What can hang from each mark:
nege: zeneb
zeneb: golo nege
bokoz: golo metume nini pitaga
leto: tifu
pitaga: bokoz
nini: tifu
metume: tifu
tifu: leto metume nini
golo: bokoz zeneb

Every row comes from one small tree of marks. Brackets hold a mark, then the marks that hang from it, in alphabetical order. Every link used is in the known rows. Which tree was each row made from?
Known rows:
{golo {bokoz metume pitaga} zeneb}: [  5.2   5.1  10.8   1.6  17.2 -17.4   3.1   0.3   7.0 -46.8 -35.3  22.6
 -34.2  -9.1   6.3  18.1  -7.5 -26.0 -22.3  41.4]
{nege {zeneb {golo {bokoz {metume {tifu leto}} pitaga}}}}: [-17.4   3.2  14.3 -10.2  30.9  -4.0  18.4   4.8  13.8 -45.3 -24.9  26.8
 -39.1  -5.6  16.1  13.2   5.6 -22.7 -33.4  27.4]
{leto {tifu metume nini}}: [ -7.6 -20.3  -2.5 -11.2   9.8   6.0  -0.5   3.5   9.9  -8.8  -6.9   4.2
 -30.6   8.7   4.1  12.8   8.6  -0.6 -29.3  29.5]
{bokoz {golo zeneb} metume {nini {tifu leto}} pitaga}: [ -5.1  -0.6  15.3  30.8  35.1 -11.5  22.7  -0.2   0.7 -71.8 -31.8  30.9
 -32.3  -1.4   3.5  39.9  19.1 -43.8 -25.8  46.7]
{golo {bokoz metume pitaga} {zeneb nege}}: [  4.7   1.4   4.3   5.4  18.2 -23.7   2.3  -1.0  14.7 -46.4 -34.4  20.8
 -32.0  -8.3  14.3  20.5  -7.2 -25.5 -20.6  36.6]
{pitaga {bokoz golo {metume {tifu leto}} nini}}: [-18.7 -12.4  20.5   8.1  20.2   7.7  30.1   3.7  -4.3 -68.9 -20.3  18.1
 -35.8   8.8  -0.4  18.9  18.5 -35.3   7.0  34.3]
{nege zeneb}: [-12.8 -11.1   3.7   6.7  22.4  10.3  21.6  -1.9   9.6 -17.7 -10.2  18.5
 -42.4  -9.0   2.2   0.4 -10.1   7.1 -27.7  20.1]
{pitaga {bokoz {golo zeneb} {metume {tifu leto}} nini}}: [-17.2  -6.8  17.9  11.0  24.6  -4.4  25.6   1.4 -11.9 -66.8 -18.6  24.9
 -42.5   6.4  -5.3  22.4  15.4 -44.1  -1.9  42.1]
{pitaga {bokoz {metume tifu} nini}}: [-10.3  -8.7  13.6   3.8  10.4   4.0  25.3   7.7  -8.1 -61.1 -23.3   2.2
 -37.8   4.7  -7.1  12.0  -1.2 -22.4  14.2  38.1]
{bokoz nini}: [ -2.9  -8.2  10.2  12.9  19.0   4.2  17.6   0.4   4.8 -39.7 -18.7  17.6
 -32.9  -1.9  -9.4   9.4  -6.4  -0.5  -7.5  29.9]
{nini tifu}: [-13.1 -14.4   5.9  13.4  14.7   0.1  20.8  -8.9  12.0 -26.2 -16.0   8.3
 -30.1   1.3  -5.7  16.0  -8.8   8.7 -16.7  21.5]
{bokoz {golo zeneb}}: [ -7.5  -9.6   9.6  17.3  22.7  -1.7  17.6 -10.2   5.5 -29.4 -18.1  25.6
 -34.8  -0.7   0.2  10.2 -11.2 -13.5 -19.8  31.8]
{metume {tifu leto}}: [-19.5 -10.4  11.1   1.8  20.8   4.3  15.5 -12.9  11.7 -29.4  -6.2  23.3
 -37.4   2.7  -2.7   5.5   3.4   0.5 -18.2  29.6]
{zeneb golo nege}: [-12.3 -20.5   6.6   9.5  16.9   6.3  18.8   0.6  16.5 -20.6 -16.5  15.0
 -22.4  -5.8   4.6   3.5 -14.2  11.2 -12.2   5.8]
{metume {tifu nini}}: [-14.3  -4.4  -2.7  -2.9  15.9   3.1  11.7  -9.3   9.1 -23.2  -4.2   7.8
 -41.3   7.2  -2.3  10.0  -7.8  -1.5 -14.7  41.7]
{metume {tifu leto nini}}: [-19.8  -6.7  -0.1  -6.2  21.6   4.9   9.9  -9.8  11.1 -23.2   4.8  20.6
 -42.8   5.5  -2.7  12.0   9.6  -1.5 -25.0  35.0]
{pitaga {bokoz {golo zeneb} metume {nini {tifu leto}}}}: [-17.2 -12.0  16.1  19.4  23.6  -6.3  29.4   4.9  -9.9 -64.2 -21.2  23.4
 -37.2   3.2  -9.0  35.1  20.1 -35.6  -8.9  28.5]
{nege {zeneb {golo bokoz}}}: [-16.6  -5.9   9.6  -9.1  22.5  -1.4  20.0   4.1  14.5 -15.9 -16.8  20.8
 -37.9  -5.1   3.6   3.9 -15.4   7.7 -28.3   6.4]
{bokoz metume nini}: [ -0.8  -9.0  10.8  13.6  21.1   3.8  17.4   7.2   0.8 -53.8 -30.6  15.2
 -32.2  -3.5  -2.8  11.5  -3.1 -11.4  -0.2  36.3]
{metume tifu}: [-13.7  -9.4   7.9   4.7  15.0   1.8  17.6 -12.3   9.9 -28.3 -13.6  11.1
 -35.8   4.2  -2.2   3.1 -12.9   0.5  -8.9  36.1]
{golo {bokoz {nini {tifu leto metume}} pitaga} zeneb}: [ -8.1   1.1   9.9  -4.5  20.2 -33.1   6.7  -2.1   9.7 -43.1 -22.9  33.2
 -41.5   2.4  -4.8  44.6  21.7 -21.4 -40.6  38.0]

Write each row's tree:
[ -5.8 -14.2  18.4  14.5  14.2  13.0  31.7  10.8  -5.1 -63.9 -30.1   9.6
 -29.1   2.7  -1.1  16.3   4.3 -28.4  13.0  26.5] => {pitaga {bokoz golo metume nini}}
[ -7.6   5.6  12.1   7.1  29.6 -13.0  26.5  14.3   8.3 -57.2 -38.9  13.4
 -34.2  -4.5   8.5  32.0  -2.6 -22.7 -25.2  28.4] => {nege {zeneb {golo {bokoz metume {nini tifu} pitaga}}}}
[-14.7  -6.3   8.8  -7.7  24.4  -1.4  20.1  11.7  10.0 -29.6 -30.1  19.2
 -37.2  -6.7  10.4   5.1 -12.0  -3.6 -20.9  12.6] => {nege {zeneb {golo {bokoz metume}}}}
[-22.4 -24.6   6.5  -2.5  16.0  -2.1  15.4  -6.3  15.2 -19.3 -11.2  22.8
 -35.4   2.9  -1.3  23.1  18.5   9.0 -29.9  16.6] => {nini {tifu leto metume}}
[  6.7  -0.9   8.5  32.0  31.2 -10.2  17.8   3.0   4.7 -68.5 -38.5  25.0
 -28.8  -6.1  15.0  27.2   0.8 -44.2 -12.0  49.1] => {bokoz {golo {zeneb nege}} metume nini pitaga}
[ -8.0 -12.6   3.9  21.1  24.5  -7.7  15.6 -11.6  12.7 -28.0 -16.7  25.2
 -32.4  -1.3   7.2  13.2 -10.8 -13.1 -18.0  27.6] => {bokoz {golo {zeneb nege}}}
[-16.5 -19.3  -2.0 -16.4  15.9   7.2   4.8   1.1  13.7 -11.8  -0.5  26.5
 -41.7   0.1   0.4  16.8  21.8   5.0 -31.9  22.1] => {tifu leto metume nini}
[ -0.4   3.2   9.9   3.1  22.6 -23.6   7.3   4.9  -1.8 -52.4 -33.7  24.4
 -39.8  -1.2  -5.5  20.1  -7.1 -21.4  -9.9  42.9] => {golo {bokoz metume nini} zeneb}
[ -4.2  -6.3   1.6   1.1  19.2 -24.3   2.4  -2.0  11.4 -36.1 -29.4  22.0
 -35.9  -4.2   8.4  15.2 -10.7 -13.3 -13.9  29.8] => {golo {bokoz metume} {zeneb nege}}
[-17.6  -5.5   7.7  -8.9  21.2 -34.6   6.0  -4.0   5.9 -33.2 -17.0  33.6
 -45.5   6.8 -10.2  39.3  18.7  -8.9 -33.8  30.7] => {golo {bokoz {nini {tifu leto metume}}} zeneb}
[  2.3   2.5   4.7   4.0  15.2 -23.6   2.6  -7.6  18.9 -31.0 -21.0  23.6
 -32.4  -7.6   7.6  19.6 -11.0 -14.4 -27.9  30.4] => {golo {bokoz pitaga} {zeneb nege}}
[-21.7   2.2  -1.9 -18.2  27.4  -7.1  15.8   7.3   7.1 -28.8 -18.1  12.1
 -48.2   4.2  12.0  12.3  -8.3 -12.4 -22.3  32.9] => {nege {zeneb {golo {bokoz {metume {tifu nini}}}}}}
[-13.3 -15.3   0.2  19.9  25.6 -24.4  19.5  -6.0   7.4 -39.4 -23.7  22.1
 -36.3   8.7   4.5  37.8   6.7 -20.0 -19.2  35.7] => {bokoz {golo {zeneb nege}} {nini {tifu metume}}}
[ -7.5 -11.8   9.2  18.8  16.1  -5.4  25.3   0.6  -1.3 -45.9 -13.6  18.6
 -34.3   1.3  -4.4  19.6  -2.4 -24.8  -2.3  24.3] => {pitaga {bokoz {golo {zeneb nege}} nini}}
[-11.8 -12.4   8.1  -5.0  14.3  -9.0  12.9  -0.1  21.3 -21.9 -19.5  18.2
 -23.0  -1.5   6.0   8.0 -16.4   9.1 -12.8   3.5] => {zeneb {golo bokoz} nege}
[  4.8   0.2   8.5  30.8  27.6 -10.8  17.6  -4.1   9.3 -53.7 -25.6  27.3
 -29.7  -5.4   7.4  25.6  -2.9 -33.0 -18.9  42.8] => {bokoz {golo {zeneb nege}} nini pitaga}
[-13.8 -10.3   5.6  30.6  37.5 -18.0  21.6  -2.7   4.2 -61.8 -25.4  30.6
 -33.8   3.0   5.6  37.1  15.9 -30.4 -17.9  34.9] => {bokoz {golo {zeneb nege}} metume {nini {tifu leto}}}
[-15.8 -22.6  13.8   5.6   7.8   0.7  32.6   3.4   1.0 -43.8 -20.9   5.8
 -33.6  11.4  -4.7  32.5  13.5 -16.2  -1.2  21.4] => {pitaga {bokoz golo {nini {tifu metume}}}}
[-12.3   9.4   0.5 -14.5  26.5  -5.5  14.8   8.2  11.1 -39.7 -23.2  11.3
 -43.9  -0.4  18.2  18.5  -4.5 -25.3 -29.2  39.6] => {nege {zeneb {golo {bokoz {metume {tifu nini}} pitaga}}}}
[ -8.8   0.4   1.3  10.8  21.9 -38.0  10.5  -7.1   9.9 -39.2 -19.9  20.3
 -36.8   5.7  -5.6  34.3  -8.3  -9.0 -18.8  31.8] => {golo {bokoz {nini tifu}} {zeneb nege}}
[  0.5   4.0   7.8  29.8  32.1 -16.7  18.6  -4.7   3.6 -73.2 -37.2  20.2
 -33.4   2.1  16.0  27.9  -1.4 -51.8  -7.0  62.8] => {bokoz {golo {zeneb nege}} {metume tifu} nini pitaga}
